Known rows, with every step that occurs
L-Y-Q: [  6 -24 -30  24  -1   4  30  -9   7  50 -11  -6  28   3   3  -6 -23  10
  -6   0   8 -14 -16]
U-K-S-L-R-Y: [ 23  -6 -43  16  27  18  22  16 -32  16   1   1  23 -13  14   8 -24   4
 -14 -25   0   3  -2]
S-L-Y-Q-U: [ -1 -15 -30  -7  36  12  27  -1  -7  21   7  -4  19  -3  -7  -3 -25  18
  -6  19  11 -12  -3]
R-Y: [ 11 -24 -56  15 -18   5  30  -4  -8  29 -14 -16  31 -11 -14  -2 -33  20
 -15 -14  11 -18  -2]
K-U-L-R-Y-Q: [ 14 -18 -33  12  31  16  18  -9  21  35  21  -4  37  -9  11  -4 -24  -3
   4 -37  17   7   5]
R-Y-Q: [  8 -20 -35  17   4   8  27   2 -13  46   9 -22  34  -3   3  -5 -35   4
 -12 -22  12 -12   0]
R-S-K-U: [ 12 -28 -20  41  16  12  19 -12  18  -3 -27  -5  23 -18  -1  -8   0   2
  16  -1  -8  -2  -7]
Y-Q-U: [  2 -22  -3  -9   4  11  22   7  -4  14  12 -20  25  -4 -15  -6 -32   5
  -5  -7   0   1  -3]
L-K-U: [ 17 -33 -29  37   8   3  16  -1  24  38 -30   2  27  -6   0 -11 -29 -12
   9 -13  -5  -9   9]
R-S-K-U-Q: [ 16 -24 -18  37  16  11  21 -25   7  19 -32 -12  26 -25  13 -11   9   8
   6  -7   0 -10 -12]
S-K: [ 11 -27 -25  17  -8   5  33 -18  -3  23 -19  -1  15  -9  -8  -7 -19  -2
  -5   1 -10   1  -6]
K-U-L-Y: [ 10 -26 -57  36   5   6  10 -39  25   0 -25  17  23  -8  -8  -5 -14   7
   6   7  16 -14  -5]
S-K-U-L-Y: [  9 -22 -53  42  28   9  13 -44  23 -10 -13  24  13 -14  -1  -8   0   2
   5  14   1  -9  -3]
L-Y-Q-U: [ -2 -23 -26   7   8   9  19   0  11  16   8  -9  26 -10 -16  -6 -22  25
 -10   8   2 -17 -12]
K-S: [ 13 -25 -22  21 -18   4  15  -9 -36   9 -20   1  16  -3  -4   3 -29   7
  -8  -9   0   7   1]
S-L: [ 13 -19 -30  -5   3   5  36 -12 -28  39 -34  -8  18   3  -6  -2 -35   5
  -3   2  14   0   2]
Q-U: [  5 -26 -22  -3 -20   6  24   0  -3  -2 -11 -12  22 -12 -25  -3 -29  20
  -7   1  -2  -3  -4]
U-K-S-L-R: [ 24  -9 -14  10  15  14  24   9 -25  21 -12   5  15  -3  14   6 -22  -9
  -5 -20  -7  16  -6]
Y-Q-U-K: [  4 -19   3   6   5  18  20  18  13  -3  12 -20  24  -7  -3  -5 -22 -12
  -5 -13 -13  -5 -11]
Q-U-L: [  3 -24 -19 -20 -15   9  18 -13  11 -33  -5   3  18  -9 -21  -3 -28  10
  -2   7  10   9   6]
S-L-R-Y-Q: [ 15 -10 -35 -11  32  11  39   9 -15  73  14 -17  34  -3   7  -2 -38   7
 -12 -26  19   4  -1]
K-U: [ 13 -30 -35  32   2   7  18 -19  -7  29 -27  -8  25  -7 -14  -6 -24   0
   6 -12   1  -6  -1]

Rows
[ 20 -14 -17  -4  12   6  28  -3 -40  40 -13   7  17  -5   3   6 -33   8
  -3 -13   7  23  -1]
K-S-L-R
[  9 -25 -30  25  21  12  16 -42  13 -12 -12  15  12 -12  -1  -8 -12 -17
  13  -3  -3   8   6]
S-K-U-L
[  3 -17   9  12  16  22   6  20 -11 -22  24  -7  14  -9   5   1 -19 -12
  -6 -16 -20   6  -5]
Y-Q-U-K-S
[ 12 -30 -34  38  15  11  22 -25   0  17 -16  -1  17 -14 -10  -9 -13  -7
   9  -6 -14  -3  -4]
S-K-U
[ 12 -28 -30  19   0   9  13 -35  13  -4 -23   5  21  -3  -7  -5 -23 -11
   9  -9  14   3   7]
K-U-L
[  9 -20 -10  18  -5  17   5  13 -19 -43  -2  -2  11 -15  -9   3 -16   5
  -9  -9 -19   0  -4]
Q-U-K-S
[ 11 -12 -17   3  13  22  24  34  21  11  34 -24  37 -19   0  -2 -21   8
 -16 -32  -8  -8 -16]
L-R-Y-Q-U-K
[ 23 -22 -20  18  37   6  20  -4   8  44 -45 -10  31 -16  27 -11 -10   2
   9  -6  17 -10   8]
R-S-L-K-U-Q
[  4 -16 -24  11  16  22  19  25   4  -8  29 -27  30 -17  -4  -3 -21   0
 -17 -23  -7 -18  -6]
R-Y-Q-U-K
[ 19 -23 -13   9  -2  10  17 -10  38   3 -31   2  35 -10   8  -3  -8  11
  21 -20  17  17  -8]
K-U-L-R-S
[ 17 -25 -29  31   0   7  20 -29 -12  59 -33 -18  30 -15  -4  -9 -14   4
  -6 -23   8 -13  -7]
K-U-Q
[ 18 -23 -21  12  -2   8  21 -21  21  24 -18   7  28  -8  -4  -4 -20  -4
  12 -22  12  16  -3]
K-U-L-R
[ 12 -10 -23  29  44  17  16   1 -22  20   1   7  11   3  24   2 -17 -13
  -7   0  -2  -9  -6]
U-K-S-L-Y-Q
[ 16 -11 -42  37  22  12  16  -4 -23   4 -21  14   8  -3  12   6 -14   0
  -9  11  -1 -12  -5]
U-K-S-L-Y
[  4 -22  11  -9  23   9  -1  12  12 -21  26  17  13  -6  15  -5 -32 -16
   2  -6  -2  20  22]
Y-Q-U-L-K-S
[  7 -12 -39  22  32  17   8   3 -17 -35  -2  11   5 -13  -4   7 -12  16
 -10  20  -7 -12  -4]
Q-U-K-S-L-Y
[  7 -18  21 -35   1  14  20  18  36 -16  10  -9  33  -8   6  -3 -15  13
  10 -11  15  24  -8]
Y-Q-U-L-R-S
[  9 -23 -17  10 -16  17  21  11  13 -22  -9 -13  20 -14 -17  -4 -20   2
  -9  -4 -14 -11 -11]
Q-U-K
[ 17 -22 -13  32 -13  13  12   4 -22  -4 -16   2  14  -5   5   3 -19 -12
  -7 -15 -11   1  -8]
U-K-S
[ -3 -18 -30 -18  15  16  15  -1   5 -17  31 -10  27 -12  -7  -4 -33  10
  -8  -7  17  -1  10]
R-Y-Q-U-L
[  8  -9 -29 -29  41  16  32  19  -9  41  32 -18  31 -13  -6  -1 -37  23
  -7 -17  11   5   2]
S-L-R-Y-Q-U
[ 13 -20 -29   1  13   8  22 -10 -52  16 -20   5   8  -1   2   5 -32   1
  -2   0   9  11   9]
K-S-L
[  7 -16 -34  10  31   7  33 -15  -7  54  -9  -3  22   5   5  -3 -29   5
  -3  10  16 -11  -5]
S-L-Y-Q
[  9 -25 -51  16 -22   1  24 -28  16   0 -27  15  21   0  -7  -3 -19  13
  -6  10  20  -8  -8]
U-L-Y
[  6 -22 -33  32  29  10   9 -34  24  18  -2   9  25  -2   9  -6 -14  -6
   9  -3  15  -9  -2]
K-U-L-Y-Q
[  5  -9   5  -4  45  24  11  16 -34 -20  21  -5   8  -7   9   3 -23 -13
  -2  -7 -11  10   6]
Y-Q-U-K-S-L
[ 10 -25 -15  20 -16   6  31  -3  11  -1 -34  -9  20 -12   5  -6  -6  10
   3   8  -3   2 -11]
R-S-K
[ 18 -26 -28   1  12   2  32   6  -2  46 -31   3  20   3  10  -8 -38 -10
   1   1   7   0  15]
S-L-K
